In the rows, 128 means zero.
Known rows, with every step that occurs
Z > M: [185 191 134 131 114 127 150 203 111 146  98 128 148 124 133 133 118 119
 111 132 100  96 152 129  99 113  86 123 135 178 121 111 113 145 141  99]
V > M: [153 159 113 107 126 129 163 166 137 132 120 122 160 119 139 121 125 103
 104 152 167 105 107  79 139 115  99 127 114 128 157 130 132 139  98 127]
G > M > E: [158 157 139 118 152 142 129 161 106 121 110 109 137 150 154 123 149 134
  61 130 164 119 178 105 115 111 103 126 146 121 140 109  99 150  79  87]
C > M > L: [136 127 108 106 110 121 150 111 149 151  80 144 131 145 125 123 139 133
 142 129 139 115 114 156 108 105 150  97 116 172  97 133 120 163 138  98]
Q > C: [146 134 149 131 138 126 170 204 176 105 101 129 165 132 128 143  75 104
 120 127 110  75 137 112 131 112  87 136  84 148 141 117 137 134 169 102]
V > M > G: [138 138  99 110 137 126 146 147 159 152 126 118 134 133 154 105 138 143
 110 150 196 116 114  64 136  87 130 111 126 108 146 127 137 159  72 102]
P > M: [147 162 125  81 123 125 152 142 131 121 117 124 135 159 141 103 129 130
 106 123 158 107 147 107 106 100  84 119 143 160 121 106 106 153 118 106]
P > M > Z > Q > C: [109 135 128 111 149  93 135 175 155  56 124  91 123 139 116 101  95 143
 150 144  99 109 189 108 116  72  96 142 133 153 162 102 165 139  95  83]
E > M > J: [164 181 108  80 141 109 114 130 108 132 128 123 111 159 132  91 139 117
  70  85 171  63 144 129 103  89  85 128 117 145 133 141 121 131  69  92]
C > R: [150 138 170 127 107 110 158 174 131 110 115 127 164 131 122 148  82 120
 118 125 160  73 154 116 127 107 142 126 122 156 127 100 110 133 172  96]
B > C > Q > Z: [114 112 224 162 119  95 125 179 118 107 129 111 169 171 115 170  30 151
 125 142 142  55 177  83 128 100 139 124 115 190 124 101 127 100 168 130]
A > M > Z > Q > C > B: [ 88  79 142 122 154  87 125 185 147  57 117 122 138 125 118 137  61 122
 146 147  83  64 183 144 143  73 151 145 118 130 181 132 168 143 146 104]
E > M > Z > Q: [154 180 126  82 142  98 117 125 112  80 124  75 131 109 121 108  98 118
 127 133 128  72 169 118 122  76 133 135 126 194 169 143 183 131  26  65]
R > C: [145 133 142 124 123 132 165 151 152 121 105 138 164 132 133 142  69 103
 127 122 118  75 157 114 120 115 111 133 101 160 123 110 116 130 173 116]
A > M > E: [108 131 131  87 158 133 137  85 137 115 113 141 116 140 161 111 131 133
  76 131 157 112 157 120 137 120 132 114 139 115 130 160  91 156  80  94]
A > M: [136 132 132  67 130 130 144 132 137 127 114 149 133 133 148 119 121 108
  84 138 141  81 123 125 141 109 125 115 141 131 132 171 106 159 120 105]
J > M: [167 145 134  92 114 138 166 130 147 141 102 103 158 138 122  91 121  80
  63 118 177  91 114  97 122 119 119 123 109 187 116 116 129 137 124 106]
G > M > Z: [159 145 129  84 121 124 117 178  93 122 114  92 152 136 138 123 125 123
 111 150 144  78 175 124 127  97 131 125 195 125 159 111 119 150  69  75]
L > M: [162 138 121 116 124 132 168 168 141 142 122 120 166 114 134 104 129  99
  71 149 156 100 112  83 134 110 102 127 151 103 147 116 104 145 128 104]
V > M > E: [128 159 110 127 153 130 157 114 137 121 121 115 144 126 148 118 139 125
 102 147 189 135 138  62 135 128 107 125 109 112 152 119 120 139  58 113]
P > M > V: [149 111  91  87 123 119 130 103 141 121  94 117 111 159 146  87 147 146
 125 113 197 109 148 121  96  74 109 115 167 147 110 124 117 163 115  86]
Q > Z > M: [171 177 176 146 120 118 137 203 110 136 102 126 154 144 122 147 109 146
 114 152  84 109 175 105 102  97  79 125 148 189 124 131 148 128 122  98]
Q > Z > M > G: [157 159 164 151 134 120 120 183 128 154 108 123 126 156 140 131 120 184
 122 149 112 117 180  93  95  71 106 109 161 168 112 131 150 147  93  76]
V > M > P: [124 175 123 108 136 147 158 138 154 128 152 118 127 135 156  87 140 116
 104 147 169 129 128  53 139 129 111 122 106  95 158 105 125 146  76 112]
Z > Q: [166 157 147 111 150 120 162 176 148  90 112 122 153 107 125 131 106 101
  87 150 110 105 142 106 126  97  90 125 123 153 159 141 170 147 126  90]
C > M: [135 151 136 102 121 132 179 146 136 136  90 150 167 156 121 142 107 110
 122 126 118 109 116 135 112 132 119  93  88 178 111 133 108 149 124 110]
R > C > Q > Z > M: [124 140 204 188 106 110 118 213 104 122 111 127 153 166 101 156  61 164
 150 135  59  79 206  86  91  88 110 146 122 223 107  93 130  97 195 128]
M > G: [146 134 125 104 148 128 149 138 169 146 113 126 135 140 154 120 116 141
 111 129 165  93 141 106 123  90 128 101 144 128 126 128 131 166 111  75]
E > M: [173 184 132  82 122 123 133 136 125 128 111 106 140 133 134 118 108 104
  99 104 160  63 129 117 111  98 106 128  89 198 134 141 139 131  80  96]
B > C: [161 143 154 128 114 112 157 166 134 132 118 122 161 136 145 155  54 107
 108 128 162  61 145 124 128 122 127 117 103 157 126  99  97 130 153 121]
E > M > Z: [150 175 120  71 123 109 118 111 111 115 119  84 141 130 132 110  94 113
 146 119 160  53 158 129 124  98 141 127 131 185 147 129 142 130  34  71]
G > M > Z > Q: [166 151 133  96 138 115 118 205 102  88 121  86 142 115 124 116 127 125
  96 164 109  98 185 119 127  77 124 132 189 137 178 122 163 151  64  68]

Rows
[177 153 112  91 139 126 111 202  89 135 121 131 122 167 139 103 169 128
  38 118 153  89 161 125 107  94  80 127 180  88 146 122  97 149 107  97] : G > M > J
[121 160 123 100 150 127 145  96 133 107 121 120 118 168 154  99 143 151
 101 115 175 135 178  98 101 110  91 118 138 142 118  97  91 154  77  93] : P > M > E
[118 138 181 179 129  93  96 203  86 124 130 142 124 190  99 131  96 182
 124 116  71  76 219  97  79  84  89 144 148 170 111  96 114  97 179 122] : R > C > Q > Z > M > J
[139 112 162 170 155 102 159 243 170  68 101 127 168 125 113 164  52 100
 119 134  83  79 165 121 120  83  94 149  60 160 174 101 187 130 211 118] : Z > Q > C > B
[144 199 141  85 131 140 128 110 143 126 139 106 110 151 154  86 119 118
  99  95 164  86 150  94 111 115 118 123  82 164 132 114 133 138  59  80] : E > M > P
[133 106 150 152 119 119 162 171 139 120 101 145 178 149 131 165  46  98
 143 113 122  58 175 133 109 107 127 143  84 165 134  78 116 126 223 139] : R > C > B
[132 116 179 156 115 106 165 216 161  88 108 128 165 137 115 153  52 122
 134 115 133  65 158 108 129 100 128 145  76 155 134  91 122 119 206 103] : Q > C > R
[138 152 219 189 103  90 107 226  86 129 126 110 154 170 112 170  43 170
 130 143 104  64 191  95  99  95 124 132 121 222 109  86 117  98 175 131] : B > C > Q > Z > M
[103 125 136 125 129 109 163 130 134  85 105 126 156 133 102 132  63 123
 173 142  62 110 180 130 110 108 155 116  96 183 134 118 147 129 107 102] : R > C > M > Z > Q
[184 108 106 107 122 134 111 169 113 133  85 109 129 141 146 111 154 129
  85 126 185  95 150 122 112  75 121 123 179 128 128 134 128 163 114  78] : G > M > V
[173 137  99  91 122 117 113  95 132 128  87 101 118 133 140  99 122 119
 115  95 200  68 132 127 105  76 132 125 114 188 117 156 148 143  79  73] : E > M > V
[132 143 113  85 138 122 133 123 153 143 121 121 109 171 158  92 141 168
 113 120 183 115 157  98  99  72 108 102 156 143 112 109 104 171  93  83] : P > M > G
[134 108 157 158 136 114 163 225 163 104  94 133 179 147 126 164  51 101
 137 118 115  58 154 133 121 107  99 144  65 153 150  85 143 134 219 125] : Q > C > B
[152 126 118  93 124 135 148 109 168 160 109 100 133 146 139  80 133 120
  67 112 203  99 121  83 115  89 146 109 121 169 103 117 132 156  94  85] : J > M > G
[143 192 185 147 132 137 130 178 125 130 133 123 119 161 142 109 124 159
 116 145  87 132 192  80  99 112  89 120 139 156 121 107 140 133 100  85] : Q > Z > M > P
[133 117 136 116 139 106 151 163 168  72 111  73 148 116  98  83  83  96
 110 140 114  96 156  93 135  91 131 147  99 178 155 110 189 124 103  84] : J > M > Z > Q > C
[113 114 173 155 134  79 144 207 151  44 122 100 153 111  99 141  45 132
 166 146  99  72 195 113 139  77 155 150 114 148 170  95 165 119 152  74] : M > Z > Q > C > R
[170 161 102  88 113 111 105 106 134 144 101 100 107 120 140  97 141 125
 116 106 182  71 124 138 113  74 139 131 119 190 117 137 151 147  95  82] : E > M > L
[ 98 105 211 159 126 115 132 170 135  98 116 126 171 168 104 161  46 150
 150 136  95  67 188  69 121  94 124 138 113 193 124 110 140  99 188 125] : R > C > Q > Z
[146 128 183 153  92  91 152 183 116 114 126 121 162 139 130 167  31 125
 121 122 187  51 166 118 128 107 168 124  96 163 117  71  83 116 189 122] : B > C > R
[149 155  88 100 145 114 142 152 123 136 138 137 130 140 134  94 158 121
  77 135 182 105 121  90 128 109  82 127 139  76 156 131 117 139  89 123] : V > M > J
[120 129 147 131 126 128 182 189 170 114  83 147 165 160 113 147  78 111
 138 118  92 103 121 131 113 126 102 111  42 175 117 121 123 133 156 114] : Q > C > M
[136 162 136 112 150  90 120 172 141  61 120  77 131 110 112 111  70 117
 144 125 100  65 172 115 124  68 119 151  82 190 176 131 198 118  60  72] : E > M > Z > Q > C
[146 137  93  87 111 114 119 111 146 137 108 121 100 150 142  87 165 153
 126 125 178 112 141 128 104  74 116 123 170 156 107 107 115 169 131  91] : P > M > L
[154 170 146 100 130 157 126 184 124 129 137 114 121 161 159  97 146 125
  67 128 144 114 168  91 115 115 107 120 145 103 140  96 110 157  95  85] : G > M > P
[147 123 108 119 136 128 151 150 160 164 132 118 138 133 151  88 144 137
  75 145 183 103 117  72 126  81 131 110 167  84 138 115 108 168 104  82] : L > M > G
[125 129 142 129 157 100 148 196 168  60 113  98 153 107 113 131  66 115
 152 156  77  87 173 119 140  89 110 139 123 140 177 123 184 134 111  75] : M > Z > Q > C
[120  80 106 131 112 128 160  96 152 130  70 152 144 160 121 130  89 128
 160 105 133 104 145 139  94 104 155 103  82 176  85 129 108 144 157 111] : R > C > M > V
[143 133 122  75 112 124 150  98 132 131 110  79 157 128 117  84 110  92
 110 130 172  81 141 109 133 118 156 125 149 175 131 108 132 135  74  83] : J > M > Z
[110 174 210 165 129 125 108 197 117 122 145 116 121 182 123 117 106 179
 130 141  85 113 201  68  96 106 112 124 139 176 120  88 137 121 130  92] : C > Q > Z > M > P
[168  98 100  95 112 133 145  85 155 141  80  97 133 134 129  72 137  97
  78 107 216  96 114 107 114  94 142 120 133 177 100 130 140 149 121  86] : J > M > V
[116 132 117 136 152  97 148 201 163  66 128  90 150 100 114 118  90 117
 150 177 107 110 150  73 152  86 112 148 104 122 198 120 193 127  78 103] : V > M > Z > Q > C
[131 146 191 182 122  74  89 215  66 130 141 123 122 193 111 142  79 184
 103 123 112  64 210 111  87  87 105 129 147 167 113  85 100 100 158 125] : B > C > Q > Z > M > J
[157 165 118  89 137 121 120 117 143 148 117 104 116 145 153 106 120 142
 106  98 188  72 138 104 110  70 134 112 108 177 122 138 145 150  54  71] : E > M > G
[168 150 146 153 110 108 103 174 120 148  89 119 119 133 126 125 146 169
 131 153 106 112 168 125 100  71 108 129 173 182 109 132 157 146 137  85] : Q > Z > M > L
[122  92 145 145 138  94 143 184 154  71 103  78 163 127  97 107  57  91
 122 130 120  77 174 111 124  85 144 156  83 183 167  79 195 120 152 105] : J > M > Z > Q > C > B
[187 165 103 133 104 114 119 172 122 159  88 123 115 114 137 112 154 143
 128 133 123 102 143 155 100  87 119 127 163 173 105 113 127 163 153  86] : Z > M > L
